Each row comes from the steps of one walk. Every step used is in the known rows, and no mark comes twice. Write the walk behind each row, first mark first.
Known rows
veket munar monu: [-31.1 -11.6 -15.7 18.5 16.2 0.3 5.0 -5.6 1.7 -11.1 -18.9 23.1 -4.7 -7.7 -18.3 -8.7 2.4 27.9 21.9 2.8 -9.2 -9.0 5.5 1.2]
nuli monu mita videdek veket munar bemob: [17.6 6.6 33.9 3.7 10.6 18.6 1.2 -12.1 0.9 21.8 -4.1 -8.2 -2.9 -31.7 19.6 -11.3 -33.8 -5.9 7.5 28.7 -5.1 -32.9 9.0 8.2]
videdek mita: [-22.0 7.5 0.3 -17.3 -11.7 -19.3 -16.0 15.4 14.4 -8.0 -7.7 4.4 -9.5 -1.9 -18.7 -11.9 0.1 -13.9 -4.1 -18.0 2.2 0.4 5.6 15.2]
munar monu nuli: [-39.0 -7.1 -23.0 12.1 10.2 -16.5 -5.2 -16.3 29.7 -16.6 -2.2 8.0 -6.8 4.6 -8.0 5.4 53.3 13.6 12.8 -4.6 -8.1 22.0 -22.1 -29.6]
mita videdek munar bemob: [4.7 0.2 -19.3 7.2 -31.5 1.9 -9.7 10.3 -9.1 27.0 -27.0 -0.5 21.1 44.0 0.5 -11.4 -18.9 8.5 -41.3 -50.2 -7.9 6.8 15.8 -18.1]
videdek veket munar monu: [-16.3 0.6 -7.0 6.8 23.9 -0.8 11.8 -14.3 10.9 2.7 4.0 19.5 7.1 -38.1 -11.9 7.8 -7.9 19.6 2.4 22.8 -15.2 -16.0 -4.3 1.0]
mita videdek munar bemob nuli monu: [31.2 -5.6 -7.1 3.5 -20.3 12.7 -12.2 9.7 -13.3 7.6 36.1 2.1 27.9 44.9 15.3 -2.8 -13.1 -3.4 -37.7 -2.9 9.5 -6.4 18.5 -38.2]
munar monu bemob: [-56.9 -22.5 -6.2 7.0 43.9 -4.9 -6.7 -2.0 10.9 -31.1 -29.2 26.7 -5.4 36.8 -16.2 14.0 44.7 -9.4 20.0 -7.1 8.7 14.5 -1.9 -23.4]
bemob nuli: [11.2 -13.2 -16.0 -15.9 -18.5 -13.7 -15.2 14.2 -8.9 -13.6 33.1 11.0 1.0 27.0 -24.5 19.8 44.1 -34.3 -3.9 -6.7 9.6 14.0 7.0 0.0]
bemob nuli monu: [4.3 -15.4 0.3 -1.0 0.6 -0.4 -17.0 7.4 15.1 -17.7 56.0 11.7 -3.9 16.6 -8.4 5.5 40.6 -23.1 8.3 20.8 21.3 -10.2 8.4 -19.4]
videdek veket munar bemob nuli: [22.7 -4.5 1.1 -23.8 -4.2 -5.6 -8.5 -0.7 -39.8 13.6 33.0 26.1 27.0 9.1 -29.3 39.2 3.7 -54.0 -27.8 10.7 -9.3 -9.0 22.1 12.4]
monu mita: [-8.9 0.4 10.4 -4.4 -10.4 -15.3 -16.6 6.9 14.0 -4.7 -22.6 -9.8 -20.2 -10.5 -12.1 2.6 23.0 -23.5 36.5 -9.4 4.0 8.2 0.0 27.8]
mita videdek fomo: [-18.9 0.4 -8.5 -10.7 -6.1 24.0 19.9 16.6 29.8 -20.0 -20.9 0.4 -21.2 23.3 5.9 -22.6 2.7 19.7 -36.5 -55.3 -21.4 20.7 -1.3 -4.9]
veket munar monu mita videdek: [-1.3 -0.5 -1.5 13.1 7.2 9.0 17.7 -3.4 -9.7 -10.1 -36.3 -12.0 -17.6 -23.8 16.7 -24.9 -17.8 36.6 34.2 12.1 -8.5 -0.3 -5.9 18.0]
munar veket videdek mita: [-20.9 16.7 8.6 -0.1 4.5 -16.1 16.6 -5.7 4.7 16.3 -26.5 7.9 7.8 -22.6 -15.6 -4.3 -30.5 14.1 -37.4 -18.2 12.5 -10.0 -16.0 8.4]
mita videdek: [-3.4 -9.5 -21.5 2.9 -21.5 4.5 -1.8 12.1 14.6 4.1 -10.4 -5.5 -18.7 23.4 -5.0 -20.0 24.0 15.3 -10.9 -31.2 -1.4 9.1 -2.5 -9.5]
bemob nuli monu mita videdek munar veket: [59.0 5.1 10.3 6.2 -1.8 6.8 2.0 -10.1 -1.3 21.7 41.7 -33.3 11.9 -23.0 36.3 -1.4 -42.7 16.6 -5.6 49.4 18.1 -11.2 -14.9 -10.0]
veket munar: [-20.6 -5.4 -11.4 12.9 -10.6 -4.9 -11.9 -0.9 -13.3 8.8 -11.5 9.1 -8.4 3.5 -30.3 -3.4 -0.1 -0.2 26.3 -15.0 -9.3 -4.7 14.3 21.4]
videdek veket: [-3.1 1.9 -2.9 -8.9 -5.1 -13.3 -8.3 0.0 28.5 13.2 15.0 5.1 -1.5 -15.9 -19.4 14.6 22.4 -16.8 -12.8 -7.2 -3.6 -4.2 -6.0 3.2]
veket munar bemob nuli: [5.7 -16.6 -6.3 -10.9 -12.0 -4.3 -15.6 9.0 -48.2 -1.3 9.3 29.5 19.1 38.7 -34.9 20.9 14.8 -45.7 -9.5 -8.2 -1.2 -0.1 32.3 9.4]
bemob nuli monu mita videdek: [34.6 -6.0 13.2 -6.6 -9.2 9.8 -4.9 9.2 3.1 -16.6 39.8 -22.7 -20.2 0.0 24.5 -11.1 17.7 -11.8 22.9 30.3 19.9 -0.1 -3.0 -3.0]
munar monu mita videdek veket: [15.3 5.1 6.4 -7.6 14.9 0.7 20.0 -3.4 34.2 -5.0 -9.0 -14.5 -11.5 -43.2 27.4 -9.1 3.9 19.3 -6.8 20.6 -1.6 0.7 -24.1 -2.2]

Write each row's walk
[29.0 9.1 12.8 24.1 4.2 10.9 1.4 -15.9 24.9 35.3 0.3 -34.1 0.8 -36.6 36.6 -20.3 -55.4 40.1 5.1 30.8 12.5 -20.5 -16.4 -9.0] -> nuli monu mita videdek munar veket
[12.5 7.7 18.7 16.3 -12.2 10.9 -12.9 2.0 8.9 15.1 -21.2 -18.6 9.8 7.6 28.5 -19.8 -35.7 6.5 4.0 -6.2 4.6 -12.9 13.0 -11.3] -> nuli monu mita videdek munar bemob
[45.9 7.5 0.3 -17.2 -37.0 -5.1 -10.3 14.9 -44.0 7.8 -1.1 -18.6 23.9 31.1 13.4 12.5 -18.8 -29.2 -19.1 -13.5 0.1 19.7 14.6 9.5] -> monu mita videdek munar bemob nuli
[13.6 7.8 -11.8 1.8 -14.5 7.5 8.9 -7.2 -9.5 29.4 8.3 -10.0 -5.2 -19.1 -4.1 -4.5 -19.8 15.8 -11.9 -2.4 -19.9 -7.2 -2.5 13.4] -> mita videdek veket munar
[50.4 5.5 14.7 -27.7 -13.7 2.9 4.1 0.9 -51.6 14.7 14.5 -6.1 12.2 -8.0 3.9 21.4 -19.4 -43.8 -15.5 21.6 -10.6 0.7 10.8 28.5] -> monu mita videdek veket munar bemob nuli
[-51.1 -16.8 12.8 15.8 33.9 3.5 -25.4 -4.1 18.6 -17.3 -1.5 14.7 -14.8 34.4 -13.8 6.1 38.3 -21.1 41.6 1.3 20.4 -4.9 6.8 -20.7] -> nuli monu bemob
[-14.4 -1.7 26.2 11.6 10.1 -1.9 -19.0 0.4 36.4 -10.3 1.1 -8.9 -23.6 -20.6 3.7 -10.1 16.9 -11.5 50.7 18.6 17.5 -15.8 0.7 8.0] -> nuli monu mita
[8.9 -8.9 -9.3 -12.9 34.3 6.9 17.8 -11.4 -45.7 -14.0 27.5 10.8 12.4 17.4 3.4 28.7 1.8 -7.6 -4.2 34.7 -6.7 13.6 -7.0 -10.9] -> mita videdek veket munar monu bemob nuli
[-8.0 10.8 14.9 -19.4 -5.1 18.2 18.9 15.4 24.8 -25.5 -35.2 -17.6 -28.9 -0.7 20.3 -19.9 -9.1 6.2 -6.2 -38.5 -16.9 24.8 -5.2 24.0] -> monu mita videdek fomo
[1.8 -18.5 8.1 3.6 8.1 9.3 -17.7 1.9 -26.4 -6.0 31.8 31.0 16.0 28.4 -18.4 10.1 9.3 -33.9 3.8 18.1 10.0 -24.7 31.5 -11.1] -> veket munar bemob nuli monu
[-25.5 -25.7 -10.6 -12.6 36.7 -9.3 -6.4 3.8 -17.7 -44.2 12.5 30.1 5.8 49.4 -17.8 33.9 55.8 -32.9 12.1 11.4 17.8 22.4 -0.5 -21.6] -> munar monu bemob nuli
[13.8 2.1 -12.3 -9.8 -14.1 2.5 3.3 3.4 24.3 19.7 12.8 -9.5 -9.8 -7.4 1.1 -2.8 13.7 6.7 -32.9 -13.7 -6.2 1.6 -12.4 -9.5] -> mita videdek veket
[21.5 9.8 24.6 -0.4 5.8 9.0 0.1 -4.9 41.2 10.4 20.5 -27.3 -20.3 -44.0 28.9 -14.1 -3.5 6.4 11.8 30.1 6.3 -18.8 -15.0 -1.6] -> nuli monu mita videdek veket
[-2.4 -6.1 -2.8 1.6 5.2 3.0 12.8 6.2 25.1 -19.3 -30.7 -10.7 -20.6 -12.3 22.3 -23.6 15.2 27.6 10.2 3.8 2.9 7.6 -15.5 -2.8] -> munar monu mita videdek
[2.2 1.2 -15.6 6.8 15.0 13.7 25.1 -11.1 5.9 8.7 1.3 3.0 0.8 -28.8 7.4 -11.5 -16.6 43.9 -16.3 14.3 -16.5 -10.8 -11.8 -9.1] -> mita videdek veket munar monu
[24.0 17.8 11.1 -6.4 -13.4 1.8 7.1 -8.0 -16.4 24.8 -5.5 -27.1 -13.0 -43.0 8.9 -1.3 -31.7 2.5 20.3 13.2 -17.4 -3.1 -7.1 41.0] -> monu mita videdek veket munar
[3.5 -7.3 -23.9 -2.2 11.7 -1.3 3.6 2.6 -38.0 -19.4 10.4 0.9 24.4 55.6 12.9 19.8 1.1 5.4 -7.5 -0.1 2.8 31.3 -3.6 -30.5] -> mita videdek munar monu bemob nuli
[-35.5 19.4 -14.4 31.5 -7.0 -10.8 19.7 -9.5 -2.2 1.5 -30.0 8.8 30.9 0.0 -1.6 0.8 -21.1 44.2 -10.6 -37.7 -0.4 7.4 -8.3 -12.8] -> veket videdek munar monu
[-24.4 25.9 -10.3 24.7 -33.5 -15.6 3.4 -4.6 -17.5 21.0 -23.2 -2.4 24.7 11.3 -12.8 10.4 -23.1 17.8 -6.5 -54.8 -2.2 13.0 -0.4 8.7] -> veket videdek munar
[-35.6 24.0 6.6 -6.3 -19.0 -17.9 6.8 7.7 -7.8 -6.2 -25.5 6.3 3.3 -2.6 -17.6 -9.0 -11.7 0.2 -13.9 -43.3 6.5 3.3 -2.2 20.2] -> veket videdek mita
[-1.3 10.5 15.8 -0.2 24.4 -7.3 11.5 -16.0 4.1 -1.1 -11.1 -0.4 -1.7 -62.6 1.5 9.2 -17.8 5.8 33.4 38.0 -11.8 -12.6 -9.1 28.9] -> videdek veket munar monu mita
